Each row was made from one walk, in order. Every step used is in the known rows, and no mark comes twice. Write each row's walk.
Known rows:
h > w: [-0.46  0.43 -0.90 -0.56  0.40  0.24  0.67 -0.98  0.53  1.65 -2.35 -0.14
 -0.59  0.02 -0.24 -1.67 -0.26  0.58  0.41  0.63  0.49  0.14 -1.73]
w > p > f: [ 0.53 -0.30 -0.05  0.32  2.17 -1.61  0.91 -0.94 -0.26 -2.49  1.02  0.37
  1.06  0.91 -1.84  0.55  0.18  1.37 -2.41 -1.57  0.26  0.00 -1.69]
e > f: [-0.64  0.66 -0.25 -1.30 -0.04 -1.46  0.06 -0.66  1.48 -2.66 -0.93 -0.02
  0.23 -0.23 -1.51  0.86  0.07 -0.30 -1.06  0.62  0.12  0.17  0.03]
p > f > w > h > z: [ 0.44 -0.46  0.22  2.98 -0.57  0.35  1.00  2.91  2.05  1.86 -2.32 -0.31
  0.57  0.53 -0.99  2.69  3.18  1.77 -2.33  4.08  1.40 -1.92  1.18]
h > z: [ 0.22 -0.50 -0.02  1.10 -1.47  0.57  0.66  0.43  0.91  1.21 -0.36 -0.70
  0.09  0.59  0.80  0.82  0.06  0.69 -1.21  0.34  1.39  1.09  0.55]
w > h > z > f > p: [ 0.65  0.70  0.23  2.45 -0.69 -0.39  0.58  2.20  2.02  2.09  0.37 -0.46
  0.18 -1.22  0.59  0.89  0.97 -1.46 -2.25  3.61  1.94  4.30  2.59]
r > f > w > p: [ 0.75 -0.14 -0.26  1.62  2.06 -0.77  0.57  0.11 -1.28 -3.04  1.64  1.20
  1.27  1.40 -1.44  3.55  1.49 -0.54 -1.00  0.77 -0.45  2.56  0.06]
w > h > z: [ 0.54 -0.04  0.35  1.56 -1.32  1.13  0.88  0.94  1.97  2.27 -2.20 -0.47
 -0.15 -0.50  0.70 -0.35  1.29  1.03 -0.64  1.41  1.81  0.16  1.44]
h > w > p: [ 0.25  0.15 -0.95 -0.71  1.73 -0.22  1.37 -1.93 -0.83 -0.44 -1.10  0.21
  0.02  0.30 -1.19 -1.68 -0.71  1.37 -0.29 -0.86  0.97  1.37 -3.13]
w > p > e > f > r: [ 2.14  0.46 -0.85 -0.45  1.56 -1.66  0.15 -3.01  0.74 -6.28  0.12 -0.78
  0.82  0.97 -2.19 -0.39 -0.70  2.42 -2.23 -2.74 -0.79 -1.24 -1.59]
z > f > w > h: [-0.96  0.60  0.32  0.57  0.01  0.60  0.16  3.36  0.71 -1.10 -1.06 -0.87
 -0.02 -1.20 -0.27  1.40  1.73 -1.83 -0.18  4.11  0.28  1.01  1.13]
r > f > p: [ 1.36  0.72 -0.39  2.49  1.53 -1.84 -0.47 -0.51  0.46  1.28  2.04  1.80
  0.90  0.59 -0.48  2.19  0.91 -1.75 -1.11  1.20 -0.55  3.57  2.25]
p > f > r > h > w: [-0.99 -0.19 -1.31  0.60  0.63  0.21  1.34 -0.34  2.80  1.78 -1.56 -1.64
 -0.36  0.84 -0.34 -3.27  0.76  2.84 -1.39 -2.17 -0.49 -5.62 -3.90]
e > f > r > h > w > p: [-0.92  0.35 -1.60 -1.28  1.28 -0.70  2.02 -2.02  1.73 -3.50 -1.50 -1.20
 -0.08  0.20 -1.88 -3.40 -0.13  2.75 -1.44 -3.16  0.21 -2.83 -5.01]
z > f > r > h: [-1.70 -0.10 -0.30  0.03 -0.65  0.81  0.59  1.45  1.60 -1.90  1.63 -2.62
 -0.42 -0.45  1.39 -2.01 -0.25 -0.68 -0.70 -2.64 -0.74 -1.97 -1.65]
z > f > w: [-1.36  0.12 -0.11  0.04 -0.13  0.13 -0.03  2.89 -0.51 -2.11  1.14 -1.09
  0.18 -0.11 -0.10  2.48  0.66 -2.33 -0.73  3.16 -0.09  2.15  0.27]
z > f > r > h > w > p > e: [ 0.20  0.35 -1.42 -0.85  2.51  0.70  1.11 -0.63  0.34 -2.54 -0.92 -3.12
 -0.27  0.60  0.10 -3.70 -1.33  1.42 -1.72 -3.87  0.01 -0.87 -3.90]
r > h > w > p > e: [ 1.07  0.05 -1.18 -1.26  3.64  0.98  1.11  0.12 -1.57 -0.17 -2.80 -1.54
 -0.02  1.00 -0.80 -2.69 -0.56  3.03 -1.35 -2.74  0.92 -0.80 -3.10]
e > p > f > w > h > z: [ 1.41  0.47  0.64  2.05  0.10 -1.36  0.67  2.71  1.24 -0.12 -2.66  0.13
  0.84  0.12 -2.40  3.71  3.71  1.94 -3.35  4.74  1.04  0.73  0.88]
p > f > w > h: [ 0.22  0.06  0.28  1.62  0.94 -0.23  0.35  2.51  1.15  0.64 -1.73  0.38
  0.60  0.06 -1.82  1.67  3.06  1.29 -1.14  3.87 -0.10 -2.79  0.57]
r > h > z > f > w: [-1.96 -0.74 -0.10  1.11 -1.18  1.66  1.07  5.35  0.03  0.10  0.17 -2.74
  0.10  0.53  1.07  2.38  1.34 -0.96 -2.25  2.36  1.51  0.73 -0.05]
h > z > f > w: [-1.09 -0.39 -0.10  1.39 -1.71  0.65  0.58  3.47  0.60 -0.85  0.42 -1.62
  0.28  0.57  0.65  3.48  0.77 -1.65 -1.91  3.76  1.28  2.90  0.84]

Write each row's walk:
[-0.24  0.20  0.11  1.96 -2.78  0.89  0.88  0.20  3.77 -0.50 -0.47 -1.96
 -0.38 -1.08  1.63 -1.17  0.41 -0.72 -0.97  0.24  0.82  0.16  0.83]
w > h > z > f > r
[ 0.35  0.62  0.18  2.05  0.81  0.24  0.06  1.62  1.03  0.06 -1.52  1.03
  0.48 -0.04 -0.68  2.25  2.94 -0.99  0.34  3.22 -0.65 -0.05  2.35]
r > f > w > h
[ 0.16 -0.83 -0.49  1.08  1.58 -0.47  1.44 -0.23  0.76 -2.43  2.11 -1.07
  0.82  1.07 -1.02 -1.74  0.72  3.12 -2.52 -4.60 -0.68 -4.63 -3.58]
w > p > f > r > h
[ 1.02  0.91 -0.32 -1.39  1.38 -1.33 -0.63 -0.92  0.80 -3.06 -2.46 -0.78
  0.30  0.60 -1.60  0.87 -0.33  0.64 -1.63  0.26 -0.14 -0.29  0.71]
p > e > f
[ 3.05  0.52 -0.44  1.20  2.26 -0.91 -1.01  0.45 -0.76  1.15  0.53  0.38
  0.57  0.58 -0.70  1.17  0.26  0.81 -1.62  1.30 -0.24  1.58  1.53]
f > p > e
[ 1.04 -0.53 -0.41  1.36  1.02 -1.52  0.96 -2.38  1.18 -3.33  2.38 -0.06
  0.98  0.97 -1.48 -0.58  0.06  2.34 -2.17 -3.04 -0.79 -2.56 -2.54]
w > p > f > r
[ 0.58  0.05  0.16  3.48 -0.77  0.87  0.69  1.91  1.97  1.41 -2.06  0.25
  0.55  0.66  0.16  3.24  2.97 -0.37 -0.85  3.68  0.82  1.30  2.90]
r > f > w > h > z
[-1.12 -0.93 -0.19  1.04  0.27  1.18  1.81  4.58 -1.00 -2.57  1.34 -2.41
  0.71  0.81  0.17  2.25  0.87 -0.04 -3.00  0.71  1.89  2.17 -1.36]
r > h > z > f > w > p
[ 0.50 -0.15 -1.34  0.75  1.47 -1.25  1.48 -3.42  1.76 -1.49  0.02 -0.15
  0.34  1.06 -1.79 -2.18 -0.20  2.74 -1.80 -2.32 -0.24 -2.07 -4.42]
h > w > p > f > r
[ 2.97  0.90 -0.53  2.30  2.99 -1.56 -1.13 -0.51 -0.15  0.66  0.52  1.02
  0.98  1.27 -0.54  2.37  0.65 -0.73 -1.71  1.06 -0.82  3.31  2.90]
r > f > p > e
[-1.84 -0.40  0.04  0.39 -1.02  1.28  1.11  3.39  1.16  0.65 -0.30 -2.86
 -0.20  0.03  1.84 -0.03 -0.12 -1.07 -2.09 -0.52  1.75  1.31 -0.14]
r > h > z > f
[-0.17 -0.47 -0.15  1.36  0.89 -0.72  0.12  2.05  0.19 -0.29  0.07  0.22
  0.82  1.15 -1.72  3.08  1.98  0.82 -1.72  2.98 -0.39 -1.74 -0.48]
p > f > w
[ 0.53 -0.29  0.24  2.38 -1.43  1.51  0.87  3.03  1.10  1.86 -2.05 -0.27
  0.10 -0.03 -0.14  2.14  2.63  1.32 -0.82  4.30  1.55 -0.44  1.53]
f > w > h > z
[ 0.21 -0.28 -0.38  1.53 -0.31 -1.07  0.20 -1.53  2.32 -0.73  1.26 -0.44
  0.35  0.68 -0.58 -0.63  0.53  1.47 -1.40 -1.52 -1.27 -3.92 -1.28]
p > f > r
[ 1.11  0.60 -0.56 -0.71  1.42 -0.96 -0.66  1.29 -0.14 -3.56 -2.14 -0.60
  0.70  1.04 -2.38  3.24  1.28  0.85 -1.83  3.35 -0.28 -1.11  0.63]
p > e > f > w
[ 1.20  0.10 -0.46  1.67  1.23  0.36  0.17  3.77  0.19  1.62  0.54 -2.37
  0.34  0.67  1.02  1.14  0.26 -0.24 -3.77  1.03  1.56  2.94  1.54]
r > h > z > f > p > e
[-0.44 -0.50 -0.42  0.74 -0.42  1.04  0.61  0.58  1.30 -0.28  1.06 -1.51
 -0.28  0.21  0.84 -2.25  0.56  1.77 -0.12 -2.96 -0.73 -4.71 -1.91]
f > r > h
[-0.50 -0.10 -0.24  1.88 -0.30  0.21  0.91  3.86  0.81  1.92  2.08 -1.65
  0.19 -0.02  1.24  0.84  0.44 -1.21 -3.14  1.17  1.86  3.21  0.72]
r > h > z > f > p
[ 0.36  0.22 -0.13  0.52  1.03 -1.72  0.37  0.44  1.47 -1.91  0.61 -1.10
  0.41  0.43 -1.43 -0.70  1.54  2.35 -2.66 -2.53 -1.29 -3.44 -2.37]
e > p > f > r > h
[ 0.50 -0.74 -0.39  0.73  1.68  1.37  1.04  4.48 -1.31 -2.55 -0.02 -3.04
  0.82  1.51  0.02  2.31  0.63  0.98 -3.66  0.21  1.71  1.73 -0.70]
r > h > z > f > w > p > e
[-0.21 -0.29 -1.36 -0.08  1.27  0.76  1.91 -1.33  0.36 -0.84 -0.16 -1.12
 -0.21  0.40 -0.24 -4.10 -0.20  3.15 -0.52 -3.94  0.16 -3.06 -4.86]
f > r > h > w > p
[-0.59 -0.31 -0.34  1.64 -2.79  0.38  0.72 -0.29  3.02 -1.35  1.47 -2.15
 -0.15  0.08  1.73 -0.07 -0.64 -0.92 -1.70 -0.79  0.57  1.14 -0.15]
h > z > f > r
[ 0.68 -0.58 -0.24  0.67  1.25 -0.19  0.67  1.14 -1.99 -2.97  1.47  0.44
  0.89  0.76 -1.65  2.48  1.12  1.01 -0.94  1.23  0.12  0.59 -1.50]
f > w > p
[ 2.36  0.93  0.02  2.25  0.80 -0.13 -0.11  2.26  1.60  1.73 -0.98 -1.24
  0.30 -0.48  0.53  1.03  0.72 -0.52 -2.95  3.29  1.73  3.95  3.19]
w > h > z > f > p > e
[ 1.31 -0.36 -0.34  1.08  1.07  0.39  0.53  2.40 -1.27 -3.49  0.25 -2.04
  1.03  1.50 -0.37  3.51  0.11  0.11 -3.46  1.72  1.48  3.66  0.19]
h > z > f > w > p > e
[ 1.29  1.16 -1.39 -2.16  3.09 -1.54  0.70 -2.76  0.10 -3.55 -3.75 -0.54
  0.32  0.79 -2.78 -0.84 -0.97  1.88 -2.02 -0.43  0.82  1.41 -2.31]
h > w > p > e > f
[ 1.29  1.14 -0.08 -0.42  1.47 -0.42 -0.42  1.82  1.07 -2.61 -4.05 -0.37
  0.41 -0.24 -2.45  2.02  2.16  1.20 -1.18  4.15 -0.07 -1.83  1.56]
p > e > f > w > h
[ 0.72  0.92 -0.48  0.23  0.92 -2.72 -0.10 -0.12  0.85 -1.20  1.01  1.23
  0.70 -0.13 -2.13  1.73  0.64 -0.40 -1.94  2.49  0.20  2.07  0.81]
e > f > p
[ 0.64 -0.29 -0.15  1.67 -0.40 -1.17  0.99  0.83  2.40 -0.73 -0.03 -1.67
  0.49  1.08 -0.63  0.35  1.67  2.88 -3.79 -2.12  0.12 -2.38 -1.77]
e > p > f > r > h > z
[ 0.73  0.74  0.36 -0.20  1.58 -2.79 -0.24 -0.19  0.14 -2.04 -0.63  0.44
  0.74  0.32 -2.25  1.50  1.15  0.76 -2.53  0.39 -0.38  1.27 -0.64]
e > p > f
